Each row was made from one path, in order. Every step used is in the known rows, and no mark comes twice. Write each row's path.
In the rows, zero is written as 128.
Known rows
sugo > fifit: [136 114 114 130 140 126 119 119 126 129 127 132 123 123 127 128 159 137
 136 115 135 117 142 126 110 138 107 112 138 137 120 136]
ditir > gedes > zuliz > misol > vetif: [139 126 178 115 135 113 108 100 125 144 128 130 156 144 139 111  98 127
 115  91  52 102 154 104 152 140 127 111 101 128 143 124]
zuliz > misol > ditir > gedes > fepov: [146 138 183 128 141 141 130 103 133 140 162 141 149 151 152 143  83 125
  96 101  67  96 123 112 138 109 125 130  75 136 134 139]
vetif > gedes > zuliz > misol > ditir: [108 153 168 111 134  76 120 110 134 140 136 120 139 147 145 113  48 126
 160 108  45 115 123 130 147 134 131 124  86 143 137 134]
vetif > fifit: [131 130 121 127 118 129 138 107  96 140 131 133 122 120 125 133 117 149
 140 115 114 129 132 131 111 113 157 130 113 130 135 127]
zuliz > misol > ditir: [127 144 150 126 135 130 126 112 140 133 144 141 126 157 137 140  76 124
 123 107  77 123 121 114 140 135 135 129 104 135 133 131]
zuliz > gedes > ditir: [132 125 121 132 133 104 117 153 139 135 133 139 146 135 150 119 128 132
 139 150 103 100 143 140 121 104  75 136 123 131 122 129]
gedes > zuliz > misol > vetif > tidep > sugo: [135 142 191 123 125  74 115 112 138 119  95 101 148 133 116 111  61 127
 117 111 115 123 110 136 152 108 138 111 104 131 160 141]
gedes > ditir > neta > zuliz > misol > vetif: [125 145 169 135 133 119 109 106 154 132 117 159 148 144 142 131 160 116
  79 111 101  90 131 141 133 140 112 107  89 133 144 129]
fepov > gedes: [123 116 175 120 123 120 133 132 125 127 127 122 145 117 125 119 140 123
 110 129 184 121 119 130 129 121 139 112 128 120 131 128]
tidep > sugo: [134 126 135 127 119 107 139 132 138 129 127 100 125 132 122 128 116 125
 128 132 172 133 112 124 130 109 150 101 126 132 140 138]
gedes > fepov > misol > ditir: [131 140 152 104 131 160 156 100 148 127 144 125 119 140 134 144  91 119
 132 123 119 100 122 124 144  97 144 147 101 134 125 136]
fifit > sugo: [130 122 138 133 138 144 131 114 121 129 128 137 136 122 132 146 110 121
 135 131 144 112 115 124 143 137 153 132 135 120 119 121]
ditir > gedes: [144 117 142 119 135 133 126 133 121 124 146 128 141 123 141 122 132 128
 124 125 115 116 141 111 131 122 115 122 128 126 125 128]
ditir > neta > zuliz > misol > vetif: [119 148 179 142 126 130 116  96 150 125 118 153 141 135 131 133 159 115
  75  98 104 110 123 116 136 157 108  95 102 129 144 127]
gedes > fepov > misol > vetif > tidep > sugo: [150 136 195 112 114 138 153 110 148 100 100  92 140 108 111 115  91 118
 118 124 181 109  94 140 143  73 156 125 108 128 149 146]
gedes > zuliz > misol > vetif > tidep > sugo > fifit: [144 127 176 121 135  71 106 101 139 120  94 108 145 126 115 108  95 136
 130  97 123 113 122 132 134 119 124  95 113 141 152 151]
neta > zuliz > gedes > vetif: [118 122 137 160 124  71 134 144 132 139 129 135 141 131 156 132 116 123
 102 139  72 109 115 106 138 115  31 111 117 133 123 135]
misol > vetif > tidep: [134 137 164 119 120 139 130 135 115 107 107 129 137 109 116 111 116 129
 126 122 130 133 111 141 144 132 126 139 129 122 136 133]
neta > zuliz > misol > vetif: [120 133 161 139 120 103 123 105 139 132 109 144 140 144 132 126 130 120
  97  96  89 120 113 114 132 144 137 106  97 126 146 132]
gedes > zuliz > misol: [122 133 145 137 140  86 104 102 144 142 117 128 143 150 136 127  88 130
 121 109  76 112 144 128 134 125 125 128 109 135 137 127]
tidep > sugo > fifit: [141 112 121 126 133 106 131 124 135 129 125 104 119 125 119 127 151 133
 139 120 180 122 125 123 111 116 128  87 134 140 134 145]
fepov > misol > zuliz: [118 134 100 103 131 153 139 113 157 103 144 125 115 127 128 124 110 113
 129 123 114 110 153 110 148 116 130 128 134 123 118 134]
vetif > gazi: [119 131 132 141 126 131 126 131 126 136 135 119 118 116 131 109 113 126
 118 137 171 126 113 131 126 126 130 120 112 127 123 132]
zuliz > misol > vetif: [134 136 165 133 125 142 117 102 134 133 119 133 137 142 125 116 103 125
 108  95  94 123 122 112 142 147 144 116 111 127 145 128]
ditir > neta > zuliz > gedes > fepov: [118 142 155 156 125 109 133 125 151 123 127 149 155 119 146 154 180 123
  79 144 114  94 123 130 116 107  33 115  94 133 125 132]
gedes > ditir > neta: [136 138 138 125 142 148 115 129 143 128 134 145 135 126 138 129 159 125
 112 143 137  95 146 156 128 125 107 127 120 134 127 126]
ditir > gedes > zuliz: [135 116 138 108 139 101 118 122 121 137 140 121 146 131 144 122 122 129
 134 127  93 106 160 114 141 119 104 125 123 130 129 126]
fepov > misol > zuliz > gedes: [119 134 101 116 129 141 136 128 162 102 146 128 127 124 139 120 105 115
 132 133  92  98 154  96 144 110  72 125 137 121 112 133]

Which path is each row?
[129 158 169 132 143 156 120 111 152 128 152 151 126 147 137 145 106 121
  99 111  91 113 126 119 142 153 112 116 105 138 132 128] -> zuliz > misol > ditir > neta
[119 137 130 126 137 109 119 132 150 125 127 152 136 130 145 138 187 121
  98 148 132  93 137 155 119 122  97 119 110 134 130 129] -> gedes > ditir > neta > zuliz
[117 123 105 137 127  66 125 154 146 133 123 150 150 135 155 129 153 129
 129 155  96  95 135 140 115 102  69 126 111 130 123 132] -> neta > zuliz > gedes > ditir
[119 122 127 162 112  73 143 123 102 148 132 142 135 123 152 137 109 145
 120 127  63 109 119 112 118  99  57 109 102 135 129 134] -> neta > zuliz > gedes > vetif > fifit
[124 124 147 169 128 113 125 147 128 149 149 121 127 118 154  97  75 126
 102 142 119 109 106 111 142 114  43 113 112 134 117 134] -> zuliz > gedes > vetif > gazi
[146 129 190 133 146 131 126 116 124 142 171 138 138 153 161 127  49 121
  98 101  40 100 123  92 165 130  97 113 103 141 134 135] -> zuliz > misol > ditir > gedes > vetif
[133 137 139 134 139 133 112 149 150 127 139 148 146 126 149 124 151 127
 114 155 107  84 147 143 124 117  53 125 124 135 122 124] -> zuliz > gedes > ditir > neta
[147 120 162 124 133 137 133 117 121 132 144 127 152 122 142 134 134 129
  99 125 115 102 134 125 126 100 110 131  99 130 128 134] -> ditir > gedes > fepov
[119 146 162 156 137 107 110 113 164 118 121 152 141 137 140 144 152 119
  74 113 107 106 121 126 122 140  95 100 105 136 136 131] -> ditir > neta > zuliz > misol
[118 133 141 155 131  77 116 114 150 123 115 141 141 145 141 136 126 123
 100 111  93 115 116 120 118 127 124 110 101 130 137 135] -> neta > zuliz > misol
[112 151 138 126 128 113 142 143 146 128 148 155 129 134 148 153 159 119
 116 143  91 109 127 111 137 140  37 112 106 132 121 129] -> misol > ditir > neta > zuliz > gedes
[116 149 151 115 132 130 148 135 170 110 143 148 126 132 150 148 138 113
 127 143  99  89 138  99 142 123  51 112 118 132 117 130] -> fepov > misol > ditir > neta > zuliz > gedes
[109 133 117 150 126 121 131 139 131 139 168 129 121 119 150  98  78 115
  89 139  91 109 120 103 158 122  30 115 108 127 113 142] -> misol > zuliz > gedes > vetif > gazi
[111 160 224 148 118 114 121  87 140 122 113 135 162 121 140 123 143 117
  75  96  95  96  98 144 125 137 106  97  62 139 147 137] -> ditir > neta > zuliz > misol > vetif > gedes > fepov
[137 118 147 150 132 143 141  87  85 151 140 139 128 118 139 147  71 138
 129 115 113 105 110 122 144 121 156 124 118 129 128 123] -> gedes > vetif > fifit > sugo
[130 124 162 158 119  38 138 165 142 109 113 108 147 118 146 121  88 122
 101 156 127 116  80 123 139  82  38 101 120 135 136 152] -> neta > zuliz > gedes > vetif > tidep > sugo
[119 139 146 121 122 106 162 121 159 124 135 135 138 140 151 152 112 118
 128 141  85  90 117 111 134  85  77 133  91 132 122 139] -> neta > zuliz > gedes > fepov > misol > ditir
[136 128 147  76 142 131 142 114 139 133 155 118 128 142 147 127  82 119
 161 127  81  91 169 102 163 113 121 131 120 133 123 126] -> fepov > misol > ditir > gedes > zuliz
[132 153 178 118 134 175 149 117 164 118 150 136 133 128 145 149 116 117
 117 138 110  81 132 115 144 103  63 130 105 137 118 132] -> zuliz > gedes > fepov > misol > ditir > neta
[131 151 192 140 137 108 104 122 149 101 100 160 158 124 138 122 143 120
  76 123 108  90 115 160 134 125 100 123  96 131 144 136] -> gedes > ditir > neta > zuliz > misol > vetif > tidep
[132 125 129 134 128 145 140  90  87 141 130 143 129 110 129 153 104 143
 150 118 137 113 122 128 122 121 182 131 119 122 128 120] -> vetif > fifit > sugo
[128 132 152 120 138  94 128 125 140 129 151 152 142 155 157 143 109 121
 109 108  59 108 125  98 137 126 115 107  91 131 133 137] -> neta > zuliz > misol > ditir > gedes
[123 148 172 144 116 133 126  79 116 138 118 161 137 125 128 141 147 137
  88  85  91 109 125 121 117 142 134  93  85 132 152 127] -> ditir > neta > zuliz > misol > vetif > fifit
[111 151 136 113 129 130 144 124 141 126 145 154 118 137 135 157 164 115
 111 133 116 117 128 125 140 148  92 114 107 133 126 130] -> misol > ditir > neta > zuliz
[111 136 161 177 130 101 124 145 140 140 147 139 129 113 160 117 132 114
  68 149 127  94 105 116 137 127   4  94 101 137 117 135] -> ditir > neta > zuliz > gedes > vetif > gazi
[126 143 183 129 126 113 109 114 131 130 119 128 154 133 142  85  87 126
 139 103  76 101 118 149 135 132 157 114  89 135 144 133] -> zuliz > misol > vetif > gedes > ditir
[150 130 204 112 129  81 112 118 131 115 111 104 164 127 131 101  69 126
 114 107 106 108 126 117 155 104 127 102 104 129 156 141] -> ditir > gedes > zuliz > misol > vetif > tidep > sugo
[126 139 181 125 123 128 138 109 146 113 122  98 144 112 139 110  93 120
 146 128 126  97 114 141 124  91 141 130 101 137 127 136] -> vetif > gedes > fepov > misol
